Every row comes from one small tree of marks. The marks that hang from a mark follow it in brackets, in alphabetical order. Every link used is in the known rows. Which tree was each row made from?
Known rows
dukuzun(gobive pebep(pafom zegid(bugoz darev gopereb(molos)))): [-0.42  2.24  2.53  1.85 -3.92  0.69  0.43 -2.30 -1.11  0.13 -0.02 -0.95
 -2.61 -2.32 -2.01 -1.09 -2.88  1.64  5.86  3.90 -1.56 -0.81 -2.50 -2.51
  2.22  0.11  0.84 -0.62]
molos(pebep(zegid(bugoz darev gobive gopereb)) tofet(sipon)): [-1.71  2.05  3.77  0.70 -1.67  3.65 -0.93 -2.42 -3.13  2.76 -0.25 -1.64
 -0.92 -0.80 -1.66 -3.63 -1.54 -3.43  2.97  3.94 -4.09 -1.95  0.20 -5.63
  1.55  0.40 -0.01  3.41]
molos(tofet(zazuk)): [ 0.86  0.10  1.26 -0.28 -0.48  1.19  0.34 -0.72 -0.56  1.34  0.29 -1.49
 -0.03 -0.64 -0.16 -1.73  0.78 -0.51  0.71 -1.46 -0.89 -1.26  0.57 -1.72
  0.18 -0.37 -0.26  0.41]
pafom(pebep): [ 0.11 -0.91  0.41  0.03 -0.91  1.06  0.15  0.00  0.88 -0.56 -1.03  0.03
  0.27  0.96  0.91 -0.52 -0.35 -0.77  0.51 -0.67  0.22  0.04 -0.09 -0.38
 -0.40  0.14 -0.21 -0.79]
pafom(pebep(dukuzun gopereb(darev molos(tofet)) zegid(gobive))): [-2.53 -2.90  4.44  0.47 -3.40  2.79  4.01 -5.66  1.49  2.02 -2.96 -1.06
 -1.20 -1.27  1.12 -2.07 -2.10  2.11 -1.63 -0.64 -2.95 -0.39 -0.33 -3.05
 -0.69 -0.61 -0.64 -0.52]
bugoz(zegid(gopereb)): [ 1.12  1.05  0.73 -0.38  0.67 -0.05 -0.80  2.09 -1.11 -0.36  0.59 -1.39
 -2.01 -1.12 -0.22 -1.43 -0.38 -0.14  1.96  0.23  0.43 -0.43  0.00 -0.46
  0.11 -0.94  0.15 -0.59]
tofet(pebep(dukuzun gopereb(darev) pafom) sipon): [-0.53  0.91  2.00  0.11 -2.98 -0.69  3.06 -8.52  1.93  0.99 -3.21 -1.21
  0.33 -2.33 -1.21 -0.19 -1.45  0.47 -2.17 -0.84 -3.09 -0.16 -2.79 -1.24
  0.34 -0.25 -1.91 -0.31]
tofet(pebep(dukuzun(gobive))): [ 0.82  0.19  0.76  1.25 -0.38 -0.51  1.33 -3.68  2.16  0.37 -0.34 -0.15
  1.15 -1.06 -0.62 -1.24 -1.04  0.76  1.29 -0.54 -2.44 -1.75  0.02  0.18
  0.72 -0.07 -0.53 -0.99]
gopereb(darev molos(pebep(dukuzun pafom zegid) tofet(zazuk))): [-0.74 -2.22  4.41  1.17 -2.43  2.40  5.11 -4.98 -1.35  2.89 -3.00 -1.72
 -1.54 -1.96 -0.18 -1.78 -0.18  1.41 -1.68 -0.73 -1.38 -0.75 -0.10 -2.22
  0.87 -0.22 -0.75  0.96]
zegid(bugoz darev gobive pebep(dukuzun gopereb(molos) pafom)): [-2.88  2.23  4.49  0.45 -4.77  1.93  1.04 -5.24 -1.52  2.42 -2.02 -1.17
 -0.43 -5.03 -2.45 -1.15 -1.99  0.39  2.58  5.84 -5.68 -0.29 -1.51 -6.18
 -0.01  2.23  0.23  1.47]
zegid(bugoz): [-0.27  1.60  0.21 -0.23 -0.28 -0.61 -0.35 -0.34 -0.15 -0.50  0.26 -0.57
  0.56 -0.01 -0.96 -0.44 -0.32 -1.10 -0.11  1.56 -1.14  0.07  0.35 -1.06
  0.12  0.40  0.77  0.85]
gopereb(molos(tofet)): [ 0.30  0.31  1.44  0.90 -0.54  0.02  0.99 -2.02 -0.71  1.08 -0.24 -1.32
 -1.67 -0.49  0.86 -1.31  0.48  0.37  1.05 -0.27  0.83 -0.63  0.96 -0.65
  0.36 -0.38  0.57  1.35]
bugoz(zegid): [ 1.29  0.14  0.05  0.38  1.05 -0.62 -0.24  1.40 -0.34 -0.65 -0.20 -1.09
 -1.05 -1.03 -0.41 -1.17  0.44 -0.02  1.00 -0.73  0.38 -0.36 -0.11  0.55
 -0.06 -0.87  0.09  0.15]
gobive(zegid(bugoz darev gopereb pebep(dukuzun))): [-0.09  0.80  2.49  0.44 -1.70  1.81 -0.61 -1.32 -2.33  1.04  0.52  0.73
 -0.25 -1.39 -2.29 -1.92 -1.56 -1.11  1.44  4.35 -4.13  0.07  0.39 -4.56
  1.06  0.05 -0.74  0.06]
dukuzun(gobive pebep(zegid)): [ 0.97 -0.25  0.27  2.91 -1.26 -0.28  0.66 -1.59  0.99 -0.83  0.07 -0.15
 -0.18 -0.12 -0.79 -1.14 -1.99  1.18  3.51  0.02 -0.59 -2.09 -1.80  0.93
  1.80 -0.68 -0.09 -1.34]
gobive(zegid): [ 1.05 -1.28 -0.29  1.02 -0.40 -0.28  0.31 -0.65 -0.21  0.39 -0.46  1.01
 -0.44  0.79 -0.81 -0.97 -0.29  0.70 -0.90 -0.45 -1.27  0.20 -0.04 -0.36
  0.04 -0.91 -0.66 -0.83]
dukuzun(gobive(zegid) pebep(gopereb(darev molos) pafom)): [ 0.51 -0.33  1.38  3.44 -3.63 -1.74  3.08 -5.54 -0.02  0.25 -3.56  0.39
 -2.40 -1.18 -0.78 -1.14 -3.85  3.71  3.05 -0.66 -1.43 -0.51 -3.55 -0.72
  1.55 -1.62 -0.01 -1.25]
tofet(pebep(dukuzun gopereb) zazuk): [ 0.57  0.95  1.97 -0.91 -1.83  0.50  2.25 -5.39  1.90  1.58 -1.36 -1.02
  1.49 -3.05 -1.12 -1.82  0.44  0.74 -1.75 -2.05 -4.39 -1.65 -0.64 -2.16
 -0.02  0.53 -1.40 -2.59]
zegid(gobive gopereb(darev molos)): [-2.16  0.90  2.94 -1.95  0.31  1.32  0.07 -2.22 -2.57  2.01 -1.05 -0.51
 -1.90 -0.27  1.08 -0.18 -2.83 -0.52  1.98  2.04 -1.66  0.52  0.64 -3.28
 -0.92  0.95  0.43  1.14]
dukuzun(gobive(zegid(bugoz darev pebep(gopereb)))): [-0.26  1.30  1.11  1.78 -2.29 -0.11 -0.56 -2.74 -1.11  0.42 -0.67  1.19
 -0.38 -1.78 -2.46 -2.30 -2.60  0.40  3.62  2.89 -4.52 -0.65 -1.29 -3.32
  1.40 -0.85  0.43  0.49]
dukuzun(pebep(zegid)): [ 0.68 -0.57  0.51  1.68 -1.07  0.54  0.97 -1.29  0.06 -0.48 -0.39 -0.30
 -0.09 -0.16 -0.68 -0.50 -0.55  0.07  0.99  0.33  0.08 -1.16 -1.48  0.46
  1.24 -0.20 -0.71 -1.04]
pafom(pebep(dukuzun(gobive) gopereb(darev) zegid(bugoz))): [-1.88 -1.64  2.55  0.73 -3.32  0.93  3.21 -4.20  3.09 -0.47 -1.87 -0.16
  0.17 -0.73 -0.25 -1.52 -3.01  2.25 -1.62 -0.36 -3.42 -0.08 -1.22 -1.56
  0.28 -1.22 -0.09 -1.75]
bugoz(zegid(gobive pebep)): [ 0.72  0.76  1.34  0.64  0.71  0.48 -1.13 -0.31 -1.94  0.45 -0.86 -1.41
 -0.13 -1.92 -1.12 -1.79 -0.87 -2.28  3.81  2.20 -1.87 -1.64 -0.19 -1.55
 -0.53  0.69 -0.25  1.47]
gobive(zegid(bugoz darev gopereb(molos) pebep(dukuzun pafom))): [-0.10  1.24  3.37  0.91 -3.66  1.28  0.68 -3.17 -2.46  1.61 -0.45 -0.10
 -1.78 -2.61 -2.50 -1.54 -1.44  0.28  1.86  5.01 -3.59  0.49 -0.42 -4.68
  0.94  0.63 -0.49 -0.10]
zegid(bugoz darev gobive): [-2.60  1.78  1.82 -1.37 -0.29  2.02 -1.95  0.14 -1.99  1.33 -0.04  0.10
  0.35 -1.24 -1.57 -0.70 -1.40 -1.64  2.75  4.00 -4.00  0.52  0.29 -4.77
 -0.39  1.39  0.91  2.52]
tofet(pebep(dukuzun pafom zegid(bugoz gopereb)) sipon zazuk): [ 1.27  2.99  3.08 -1.14 -3.84  0.54  1.25 -7.27  1.74  1.53 -0.10 -3.08
  0.87 -2.56 -3.36 -1.86  0.12 -1.28 -1.57  1.04 -5.30 -1.67 -1.37 -3.02
  0.27  1.38 -2.18 -2.28]

Which tree is each row?
[-0.60  1.27  4.26  0.24 -1.97  2.29 -0.27 -1.18 -2.83  2.09 -0.78 -1.97
 -2.56 -4.49 -1.40 -1.75 -1.42  0.01  5.02  4.42 -2.77 -0.67 -0.68 -4.39
 -0.12  1.21 -0.36  0.76]
bugoz(zegid(darev gobive gopereb(molos) pebep(dukuzun pafom)))
[ 0.28  1.77  3.34  0.15 -1.39  2.35 -0.07 -1.42 -4.04  2.66 -0.46 -0.34
 -2.05 -1.02 -1.44 -3.92 -0.49 -1.29  2.39  2.06 -3.57 -0.57  1.29 -5.85
  1.36 -0.14  0.38  1.09]
gobive(zegid(bugoz darev gopereb(molos(pebep tofet(zazuk)))))
[-2.70  2.44  4.57 -0.12 -2.65  3.08  0.12 -1.52 -3.07  2.92 -1.03 -1.00
 -1.46 -2.70 -1.30 -1.85 -2.16 -0.51  3.37  5.40 -4.28 -0.30  0.36 -6.43
  0.43  2.25  0.91  1.62]
zegid(bugoz darev gobive gopereb(molos(pebep(dukuzun pafom))))
[-1.62 -1.29  1.33 -0.74 -1.62  1.15  1.80 -2.25  0.61 -0.20 -2.94  0.42
 -0.40  0.06  1.26 -0.27 -1.90  0.37 -0.82 -1.28 -0.55  0.98 -1.27 -1.35
 -0.39 -0.79 -0.16 -0.52]
pafom(pebep(gopereb(darev)))
[-1.28 -0.20  3.33  1.28 -4.00 -0.27  4.16 -7.20  1.25  1.68 -2.73 -2.21
 -2.01 -2.54  0.19 -0.68 -1.31  2.92 -2.22 -1.21 -1.31  0.20 -1.93 -1.68
  0.33 -1.07 -0.82  0.52]
pebep(dukuzun gopereb(darev molos(tofet(sipon))) pafom)
[ 0.81 -0.01  1.84  1.10 -0.30  2.14  1.08 -0.60 -2.00  1.93 -1.13 -1.26
  0.33 -0.48 -0.07 -2.92  0.69 -1.71  1.23 -1.20 -1.06 -2.36  0.75 -2.23
  1.12  0.02 -0.11  1.35]
molos(pebep tofet(zazuk))
[ 0.43  1.00  0.39  3.23 -3.85 -1.11  1.48 -2.67  1.26 -0.55 -1.79 -0.50
 -0.93 -1.85 -0.96 -0.75 -2.93  2.90  4.27 -0.07 -0.76 -1.74 -3.86 -0.09
  1.69 -0.74  0.33 -1.68]
dukuzun(gobive pebep(gopereb pafom))
[-0.67  1.26  3.04 -0.33 -3.63 -0.16  2.80 -6.98 -0.37  1.99 -2.91 -2.45
 -2.24 -2.47 -0.28 -0.91 -0.81  1.33 -0.64 -1.55 -1.45  0.15 -2.24 -2.58
  0.00 -0.59 -0.48  0.74]
pebep(gopereb(darev molos(tofet(sipon zazuk))) pafom)
[-0.36 -0.46  1.92  1.25 -2.01 -0.26  2.22 -4.82 -0.56  0.43 -2.01  0.63
  0.64 -1.17 -1.83 -1.59 -2.11  0.01 -1.97  1.76 -4.11  0.06 -0.66 -2.71
  0.53 -0.77 -0.87  0.04]
gobive(zegid(bugoz pebep(dukuzun gopereb(darev))))
[-2.57  1.90  2.55 -0.73 -1.36  0.67  0.32 -4.50 -2.27  1.05 -2.44 -0.44
  0.94 -1.91 -1.38 -0.87 -3.24 -2.44  1.64  4.25 -4.43 -0.44 -0.93 -4.38
 -0.39  1.21  0.45  2.59]
zegid(bugoz gobive pebep(gopereb(darev)))
[ 0.00 -0.92  2.25  3.78 -1.29  1.84  1.42 -1.04 -0.99  1.60 -0.72  0.22
 -0.13 -0.46 -1.24 -3.97 -1.50  0.47  2.33  0.85 -3.41 -1.95  0.88 -3.16
  2.37 -1.48  0.38  1.90]
molos(pebep(dukuzun(gobive(zegid(bugoz darev)))) tofet)
[-1.94 -1.25  3.32 -1.51 -1.59  2.76  1.08 -2.61 -0.75  1.30 -1.66 -0.40
 -1.67  0.35  1.05 -0.84 -2.43 -0.39  0.84  1.43 -1.58  0.42  0.10 -2.77
 -1.00  0.63 -0.25 -0.54]
pafom(pebep(zegid(gobive gopereb(darev molos))))
[-0.18  0.33  4.37  0.36  0.27  1.57  0.95 -2.62 -2.87  1.90 -1.09 -2.49
 -2.06 -2.45  0.33 -2.65 -2.25 -1.30  3.59  2.27 -1.82 -1.47  0.89 -3.30
 -0.14 -0.12 -0.30  2.09]
bugoz(zegid(gobive gopereb(darev molos(tofet)) pebep(dukuzun)))
[ 0.29 -1.31  0.89  2.63 -2.64 -0.83  2.10 -3.09  2.89  0.49 -0.60  0.61
 -0.18 -1.23 -0.82 -2.13 -1.91  4.37 -0.96 -1.70 -3.66 -1.14 -1.05 -0.63
  0.60 -1.83 -0.56 -2.87]
pebep(dukuzun(gobive(zegid)) gopereb)
[-0.69  1.52  2.89 -0.51 -1.35  2.51 -1.71  0.88 -3.88  1.56 -0.78 -1.29
 -2.27 -3.76 -1.91 -1.22 -1.83 -1.34  6.27  4.91 -2.31 -0.43 -1.47 -4.38
 -0.02  0.80 -0.13  1.52]
bugoz(zegid(darev gobive gopereb pebep(pafom)))
[-2.68  1.89  3.57 -1.78 -1.69  2.64 -0.89 -1.52 -2.34  2.14  0.63 -0.67
 -1.98 -2.04 -1.50 -1.31 -1.52 -0.42  2.18  5.10 -3.90  0.36  0.50 -5.13
 -0.09  1.31  0.76  0.88]
pebep(zegid(bugoz darev gobive gopereb(molos)))
[ 1.97  1.30  1.98  0.73 -2.83  0.10  0.56 -6.83  1.80  1.90 -1.06 -0.90
  0.80 -2.27 -3.04 -2.29 -0.47  0.32  1.36 -1.29 -5.96 -1.47 -1.86 -2.70
  0.62  0.25 -2.34 -1.74]
tofet(pebep(dukuzun(gobive(zegid(darev))) pafom) sipon zazuk)
[ 0.40 -0.11  2.12  0.08 -0.49  0.29  0.83 -3.49 -3.29  1.19 -1.41  0.72
 -1.89 -0.08 -0.22 -0.98 -2.15 -0.98  1.21  2.16 -1.20  0.42  0.19 -2.22
  0.38 -0.31 -0.74  0.33]
gobive(zegid(gopereb(darev molos) pebep))
[-0.42  0.64  3.58  1.56 -4.74  2.48  2.07 -5.79 -0.59  3.48 -2.76 -2.78
 -0.52 -2.61 -2.06 -3.57 -0.52 -0.34  0.24  0.02 -4.59 -2.99 -2.34 -4.18
  0.63  0.38 -1.16  0.57]
molos(pebep(gopereb pafom zegid(gobive)) tofet(sipon zazuk))
[-0.36  0.80  1.39  1.26 -1.35  0.79  0.10 -1.91 -0.47  0.05 -0.47 -0.87
  0.72 -0.25 -1.64 -1.25 -1.67 -1.29  2.04  2.55 -2.51 -1.56 -1.04 -1.84
  0.64  0.98 -0.02  0.17]
dukuzun(pebep(zegid(bugoz gobive)))
[-1.26  3.69  3.29 -0.71 -3.16  1.45 -0.74 -2.13 -3.94  1.20 -0.30 -1.06
 -2.16 -3.33 -1.92 -0.37 -1.42 -1.62  4.55  6.61 -1.66  0.68 -0.76 -4.83
  0.98  1.77  0.81  1.78]
zegid(bugoz darev gopereb(molos) pebep(pafom))
[ 0.95  1.42  1.64  2.60 -2.75 -1.37  1.29 -3.47 -1.34 -0.19 -1.68 -0.27
 -2.28 -0.02 -1.37 -1.36 -4.35  1.37  4.63  1.91 -1.42 -0.48 -2.11 -1.76
  1.72 -0.78  0.54 -0.58]
dukuzun(gobive(zegid(bugoz gopereb(darev molos))) pebep(pafom))
[ 0.12 -0.32  1.98 -0.29 -1.37  1.34  1.95 -3.62  1.11  1.12  0.14 -0.47
 -0.02 -1.54 -1.02 -1.11 -0.38  0.53 -1.16  1.05 -2.34 -1.11 -0.01 -0.91
  0.60  0.02 -1.36 -1.98]
tofet(pebep(dukuzun zegid(gopereb)))
[-0.75 -0.46  2.40  1.33 -2.80  1.50  0.93 -2.91 -0.33  1.64 -1.26 -1.03
  1.01 -2.38 -1.47 -0.23 -1.48 -0.18  1.75  3.43 -3.09 -1.30 -1.14 -2.36
 -0.55  1.93 -1.05  0.37]
zegid(gobive pebep(dukuzun pafom))
[ 0.67  1.10  0.61  0.03 -1.02 -0.29 -0.57 -0.29 -1.15  0.28  0.52  0.32
 -0.86  0.65 -1.47 -1.64 -1.38 -0.37  0.04  1.98 -2.30  0.20  0.43 -2.34
  0.35 -0.57  0.07 -0.79]
gobive(zegid(bugoz gopereb))
[ 1.36  3.39  1.26 -1.36 -1.48 -0.64  0.13 -7.21  1.22  1.24 -1.47 -1.73
  1.31 -1.97 -1.47 -2.08  0.48 -2.02 -0.58 -2.12 -4.22 -1.81 -1.49 -2.08
  0.01  0.75 -1.63 -1.30]
tofet(pebep(gopereb) sipon zazuk)
[-0.91  0.53  3.15  0.47 -3.18  2.17  0.29 -2.15 -1.22  1.97 -0.46 -1.26
 -0.06 -2.47 -1.22 -0.51 -2.42 -0.35  2.84  4.48 -3.07 -1.39 -1.00 -3.55
 -0.37  1.90 -0.93 -0.45]
zegid(gobive gopereb pebep(dukuzun pafom))
[ 0.12  1.25  1.56  2.51 -1.77  0.67  1.14 -3.74 -0.69  1.41 -1.94 -1.50
 -0.34 -0.58  0.02 -3.17 -0.38 -1.42  0.43 -0.99 -1.25 -2.37 -0.85 -1.83
  1.60 -0.95 -0.32  1.85]
molos(pebep(gopereb) tofet(sipon))
[ 0.17  1.51  2.81  0.78 -1.01  0.95  0.28 -0.06 -2.70  1.70 -1.71 -2.12
 -2.85 -2.18 -0.51 -2.35 -1.34 -0.20  3.92  2.12 -1.06 -1.40 -0.32 -2.60
 -0.14  0.87  0.55  0.60]
bugoz(zegid(gobive gopereb(molos(pebep(pafom)))))
[ 0.57  1.86  1.33  0.55 -1.79 -0.93  1.37 -7.28  2.68  0.69 -1.33 -1.32
  1.28 -1.76 -0.92 -1.62 -0.18 -0.45 -1.85 -1.35 -3.55 -1.54 -1.27 -0.91
  0.43  0.04 -1.74 -1.18]
tofet(pebep(dukuzun gopereb) sipon)
[-1.19  0.16  3.20  0.91 -2.79  2.06  0.54 -1.66 -1.30  1.65 -2.00 -1.30
 -1.11 -5.22 -2.19 -1.58 -1.36  0.97  3.27  3.11 -3.88 -0.71 -2.24 -3.99
 -0.09  0.37 -0.68  0.70]
bugoz(zegid(darev gobive pebep(dukuzun gopereb pafom)))
[-0.93 -0.63  2.07 -0.15  0.44  0.33  2.03 -3.00 -1.75  1.17 -1.54 -0.77
 -1.97 -0.05  1.44 -0.45 -0.82  0.11  0.33 -0.50  0.99  0.63  0.81 -0.94
  0.26 -0.93  0.53  2.67]
gopereb(darev molos(tofet))
[-2.13 -1.96  3.13  0.07 -2.38  0.57  4.57 -5.69  1.49  1.22 -1.90 -0.34
 -1.48 -2.34  0.20 -0.39 -0.96  3.78 -4.39 -0.76 -2.10  0.67 -0.77 -0.86
  0.07 -0.95 -0.71 -1.40]
pebep(dukuzun gopereb(darev molos) zegid)
[ 2.05  2.99  0.86 -1.40 -0.04 -0.45 -0.71 -5.75  0.65  0.98 -0.63 -1.69
  1.75 -0.76 -1.37 -1.66  0.98 -3.39  0.20 -1.75 -3.29 -1.70 -0.43 -1.33
 -0.10  1.24 -1.76 -0.52]
tofet(pebep sipon zazuk)
[ 0.35  1.23  2.38 -0.29 -0.50 -0.07  1.43 -4.79 -2.56  1.53 -1.46 -0.27
 -2.01  0.16 -0.77 -2.33 -1.99 -1.18  0.87  1.72 -2.20  0.21  0.96 -3.28
  0.80 -1.09  0.19  1.54]
gobive(zegid(bugoz gopereb(darev molos(tofet(pebep)))))
